Each row comes from the steps of one path. Every step used is in the known rows, and no mark comes twice. Write the path behind each row, first mark first.
Known rows
p-n: [ 12.6  48.6   4.7 -29.7  -8.7  31.3   6.4 -16.2 -14.7 -15.0   9.2  13.6
  -8.3 -19.6 -16.2  17.1 -37.2   3.4 -28.9  20.0  -0.5 -13.9 -23.9]
u-r-p-n-x: [ 14.1  55.2  45.1 -21.7   3.6  36.3  16.0 -19.8   7.5 -23.0  13.8  15.9
 -12.3 -17.8 -13.9  25.9 -43.7  23.6   7.5  11.5   8.4  -8.9  10.5]
j-n-p-u-r: [ 18.1  -1.7  19.7 -24.6  -6.9  31.3 -49.1 -16.9   6.2 -17.0   1.1  45.8
 -19.6  -9.4  13.7 -52.9   8.9  14.4 -48.6  11.2  -7.4 -11.4  13.2]
u-r-x: [ 16.5  32.6  18.7 -23.4   9.4  18.5 -17.6  -6.5   3.4 -12.8  -5.4 -21.6
 -11.1 -30.6 -15.3 -23.4 -36.3  20.0 -19.7  18.3  10.4   6.0 -19.9]
j-n-p-u: [ 14.5   6.3  -0.6 -27.7 -12.5  31.9 -24.7 -19.1  -4.6 -16.9   1.2  31.4
  -9.1 -17.6  19.2 -45.7  -3.2   7.5 -35.8  14.8 -12.8 -11.0   7.2]
x-j-n: [ 19.3  27.0 -23.6 -32.4 -12.9  25.3  17.5 -15.6  -9.9  -3.9   5.7 -33.9
   5.5 -21.2   3.8 -73.0 -18.5  25.7 -15.3  45.6 -15.1 -14.5 -28.4]
x-r-p: [  3.0  39.3   4.8 -25.1   0.2  24.9  19.6 -10.5  -3.6 -14.0   2.2 -46.8
   2.6 -26.9  -8.3 -30.6 -13.6  28.7 -11.2  14.8   8.4  -7.0  -0.2]
j-n-x-r-p-u: [  7.7  38.5   1.1 -24.6   4.4  37.3  15.4 -20.7   3.2 -24.0   4.8   3.4
   5.8 -19.7  12.4 -58.0 -29.6  43.6  12.0   7.0  11.6  -9.7  20.4]
j-n-r-x: [ 18.0  30.2  -9.4 -25.4  10.7  22.8 -10.2 -12.1   2.2 -19.7   2.6 -36.9
  19.9 -55.9   5.6 -71.1 -25.9  47.2   4.9  21.4  12.0   1.3 -18.2]
n-x-r-u: [ 12.3  56.7  -9.8 -29.5   7.1  25.7   6.3 -12.8  -1.9 -29.9   4.0 -70.9
 -11.8 -15.1  -2.0  -1.2 -60.6   3.3  35.3  10.4   8.7 -16.9 -10.2]
n-j: [ 17.9  22.3 -18.9 -25.4 -11.3  27.9  16.5 -13.5 -10.5 -16.9   1.1  -3.1
  -4.5 -32.7   6.0  -5.9 -49.1   2.9  -3.4  21.8  -6.8 -11.4 -30.9]
x-r-p-n-j: [  4.9  31.4   9.5 -24.7  -3.6  39.0  10.6 -17.7  -9.0 -25.1  21.2 -14.3
   1.0 -35.9  -1.7 -15.4 -37.0  28.0  -4.5  11.5   5.3 -15.9  12.9]
u-r-x-j: [ 19.8  41.4  13.7 -26.3   9.3  23.0 -13.8  -6.2   4.5  -8.8  -0.4 -31.3
 -12.3 -25.9 -12.9 -30.7 -34.3  14.4  -5.6  43.7  -0.3   3.9 -16.6]
x-r-u: [ 10.0  43.0  -9.1 -30.8   0.3  24.0  -3.1  -9.1  -6.9 -21.9  -0.1 -82.6
  -4.7 -23.7  -6.8 -15.9 -36.2   8.7  -7.0  13.9   7.0 -17.5  -7.1]
r-x-n-p-u: [ 20.5  45.3  -0.6 -27.6   9.6  32.4 -34.3 -17.0  -6.2 -30.1 -10.0  48.0
 -17.9 -26.5   5.3  29.3 -35.0  -1.0  -7.1  22.2   1.9   2.9  13.5]
n-p-u: [ 12.1  27.7   4.5 -27.1 -14.6  32.7 -25.6 -15.1  -5.9 -18.2  -4.6  41.9
 -24.2 -12.0  13.7  14.8 -13.1 -17.6 -28.2  15.2 -10.3  -8.2   0.9]
x-n-r: [ 26.5  54.2 -18.3 -27.3   2.4  26.3  -3.9 -12.9  -9.3 -24.8  -6.5  14.5
  -1.2 -29.1   0.0  29.0 -25.3   9.4   4.6  33.3   6.2 -17.6 -17.1]
p-n-x: [ 15.1  55.2   1.6 -27.7  -3.1  32.6  15.0 -21.3 -10.3 -20.9  12.2  20.4
 -13.9  -9.3 -12.7  31.6 -61.0   2.7  12.5  17.3   1.5 -15.1 -24.1]
n-x-r: [  8.9  41.0 -18.1 -25.9   3.3  21.4   5.4 -12.3  -6.1 -19.8   3.3 -15.1
 -14.6  -4.3  -2.0  -8.8 -41.5   5.6  22.5  11.3   6.4 -13.2 -23.7]
r-p: [ 10.6  46.8   8.7 -25.6 -10.2  25.3  36.6 -13.8  -4.2 -10.6  -4.1 -32.0
   7.6 -34.7  -6.5 -10.9 -21.4  21.5  -8.4  22.1   1.2  -2.1  -9.3]
u-r-p-n-j: [ 15.7  28.3  37.1 -20.8  -6.2  41.0   6.6 -17.3   1.1 -23.8  16.3  10.1
  -6.3 -35.5  -6.4  -1.4 -41.3  24.5 -16.7  12.6   1.3 -11.5  11.7]
p-u-r: [ 16.8  26.2  16.9 -24.4  -2.8  31.9 -23.9 -10.8  -0.9 -12.4  -9.5  43.5
 -22.3  -9.7  -1.4   6.6 -22.8  -1.5 -45.6  20.9   2.3  -8.6  -7.5]

Write each row's path
[ 24.4  34.2 -30.3 -26.6   9.2  26.3   8.8 -13.9 -10.6 -29.6  -6.1   3.3
   2.0 -47.4   1.7   5.5 -68.0  13.8  15.4  26.4   5.8  -0.1 -19.5] | r-x-n-j
[ 24.8  28.6  16.6 -25.7   3.2  34.1 -50.5 -16.2   0.2 -28.3  -8.2  79.1
 -33.5  -0.8   4.7  40.4  -7.7  -7.9 -37.7  21.3  -3.6 -13.4  17.6] | x-n-p-u-r
[ 22.6  55.9 -16.5 -28.9  12.6  21.0   6.2 -12.1 -10.3 -22.4 -11.0  -4.5
   1.3 -33.7 -14.5   5.9 -50.5  15.6   1.2  25.0  10.5   2.0 -19.5] | r-x-n
[  8.9  45.2  12.0 -26.0 -10.6  39.4  22.1 -16.7  -3.3 -14.6  -9.6  16.7
   1.1 -31.3   0.8  -2.7 -25.6  12.2 -21.0  22.4   3.6  -2.4   7.8] | r-p-u
[ 17.2   1.4  25.8 -22.6   6.5  29.5 -57.7 -14.6  11.3 -21.3   0.1  28.0
 -13.4 -26.7  10.3 -64.3 -10.0  24.4 -39.5   8.9   0.7   4.1  15.5] | j-n-p-u-r-x
[ 18.8  66.2  -0.9 -31.0  -4.8  37.4  19.7 -21.5  -9.5 -16.2  17.7   9.6
 -17.9  -6.7 -10.6  23.3 -60.1   0.2  25.8  42.7 -10.1 -17.9 -20.3] | p-n-x-j
[ 11.6  67.1  19.1 -25.1  -2.4  39.0  36.3 -22.5  -2.0 -23.7  13.3   1.9
  -0.9 -23.5  -9.1  28.6 -51.9  20.5  24.0  15.2   6.9  -8.6   1.4] | r-p-n-x
[ 18.7  24.3 -10.6 -26.8  -8.1  22.3  -3.4 -14.3  -5.1 -15.6   3.7 -16.3
  13.5 -38.4  10.4 -53.7  -9.2  33.5  -9.1  23.0   3.3 -15.4 -23.5] | j-n-r
[ 11.9  27.5 -23.2 -26.9   3.4  19.1   7.2 -17.6  -4.1 -19.3   9.2 -22.9
   0.9 -11.7   6.1 -61.3 -30.3  31.0  10.1   9.4   3.3 -14.7 -18.3] | j-n-x-r
[ 26.3  30.8 -29.8 -27.8  -3.7  28.9  13.5 -15.9 -14.4 -25.5  -3.1  22.4
  -4.8 -29.7   1.1  17.4 -53.8   4.1  -1.8  27.7  -3.2 -15.9 -24.4] | x-n-j
[ 15.4  22.8  29.9 -22.0   9.4  30.0 -58.2 -10.0   9.2 -22.4  -4.1  34.4
 -28.5 -21.4   2.5  -6.1 -18.3   0.3 -27.3  13.8   1.3   6.0  12.1] | n-p-u-r-x
[ 26.5  45.4  -8.3 -33.2  -9.7  33.3  -0.7 -14.2   1.7 -16.7   9.2 -86.7
  12.9 -42.9  13.8 -54.7 -26.1  29.6  20.0  44.9  -3.0 -19.7  -6.4] | x-j-n-r-u
[ 20.5  53.3 -18.3 -29.8  -7.5  29.0  25.6 -15.0  -6.1 -11.3   3.8 -14.9
 -15.5  -8.4  -1.9   7.9 -47.4  -1.1  32.4  42.5  -9.9 -10.2 -32.2] | n-x-j
[ 18.7  40.5  15.2 -26.2   8.9  35.3 -27.5  -8.8   5.5 -11.3  -5.1  19.2
 -19.6 -22.5  -4.6 -19.4 -38.0   8.2 -15.2  43.1  -0.3   4.9  -4.0] | p-u-r-x-j
[ 20.4  55.7 -10.5 -27.4   4.0  29.0 -10.0  -8.4   0.1 -12.2   2.9 -42.4
  -0.6 -46.2  -0.9 -20.9 -34.7  21.2  29.5  51.3   2.8   1.6 -21.5] | n-r-x-j
[ 18.8  67.1  36.3 -25.2   0.7  42.9  19.2 -19.1   7.2 -18.1  19.8   4.5
 -16.6 -12.1 -14.3   9.8 -42.8  22.3  22.8  37.3  -1.6 -11.2  13.6] | u-r-p-n-x-j
[ 14.6  34.6  13.8 -24.5  -9.0  41.8   6.1 -19.6   5.8 -21.9  -1.0  12.8
  20.7 -47.7  18.9 -45.7  -9.7  45.4 -10.7  21.2  10.2  -7.5  17.7] | j-n-r-p-u
[ 21.2  16.2  17.4 -26.0   5.4  22.3 -37.1 -11.3   9.3 -11.4  10.9 -33.4
 -11.2 -25.6   3.5 -88.2  -3.7  34.4 -15.0  34.6 -12.2   1.2   1.7] | u-r-x-j-n-p
[ 14.3  55.9   6.8 -25.4   8.7  33.3 -21.2 -14.3  -4.5 -24.6  10.3  -8.4
   1.8 -47.4  -9.7   9.4 -44.9  17.2   7.9  21.9  15.9  -1.9 -11.3] | p-n-r-x
[ 12.3  49.6  17.5 -23.6  -6.1  41.2   5.7 -16.0   3.8 -20.3  -6.1  17.7
   5.3 -41.7  10.5  10.2 -18.8  20.4   1.6  26.0  11.2  -5.2  14.8] | n-r-p-u
[ 14.2  36.6  32.6 -21.1  -1.3  27.0  15.0 -10.9   5.0 -11.6  -2.4 -18.2
  -5.2 -26.4 -12.8 -14.7 -11.5  27.0 -25.1  16.1   3.8  -2.9   1.7] | u-r-p
[ 15.7  49.6   6.7 -27.3  -5.5  35.5 -12.2 -15.9  -9.7 -20.9  11.1  12.6
  -2.5 -31.1  -5.4  19.8 -28.1   7.3  -6.5  22.8   4.8 -18.0 -14.9] | p-n-r
[ 22.8  38.5 -10.8 -28.9  -4.8  24.1 -11.4 -15.2 -11.9 -25.1  -3.9  21.3
 -18.5 -11.3   0.3  34.4 -13.7  -7.8 -13.3  23.7  -9.0 -12.1  -6.4] | x-n-p
[ 18.8  63.4   9.7 -30.9  -3.3  38.0  -9.9 -14.9  -5.0 -30.8  11.0 -43.3
  -0.4 -40.5  -3.4  31.6 -45.5   2.2   6.8  19.7  10.5 -21.8  -1.0] | p-n-r-u
[ 29.8  64.5 -10.0 -30.9   6.1  30.0  -2.8 -12.8  -5.6 -33.8  -6.9 -39.2
   3.6 -38.7   3.1  39.7 -41.6   6.3  21.1  28.0  10.4 -19.3  -2.7] | x-n-r-u
[  4.9  52.6   6.7 -24.4   5.6  38.5  13.3 -17.4   2.4 -24.0   0.2  14.7
  -7.9 -13.8   5.9   3.9 -41.4  18.5  19.8  13.1  13.4  -6.5  15.1] | n-x-r-p-u
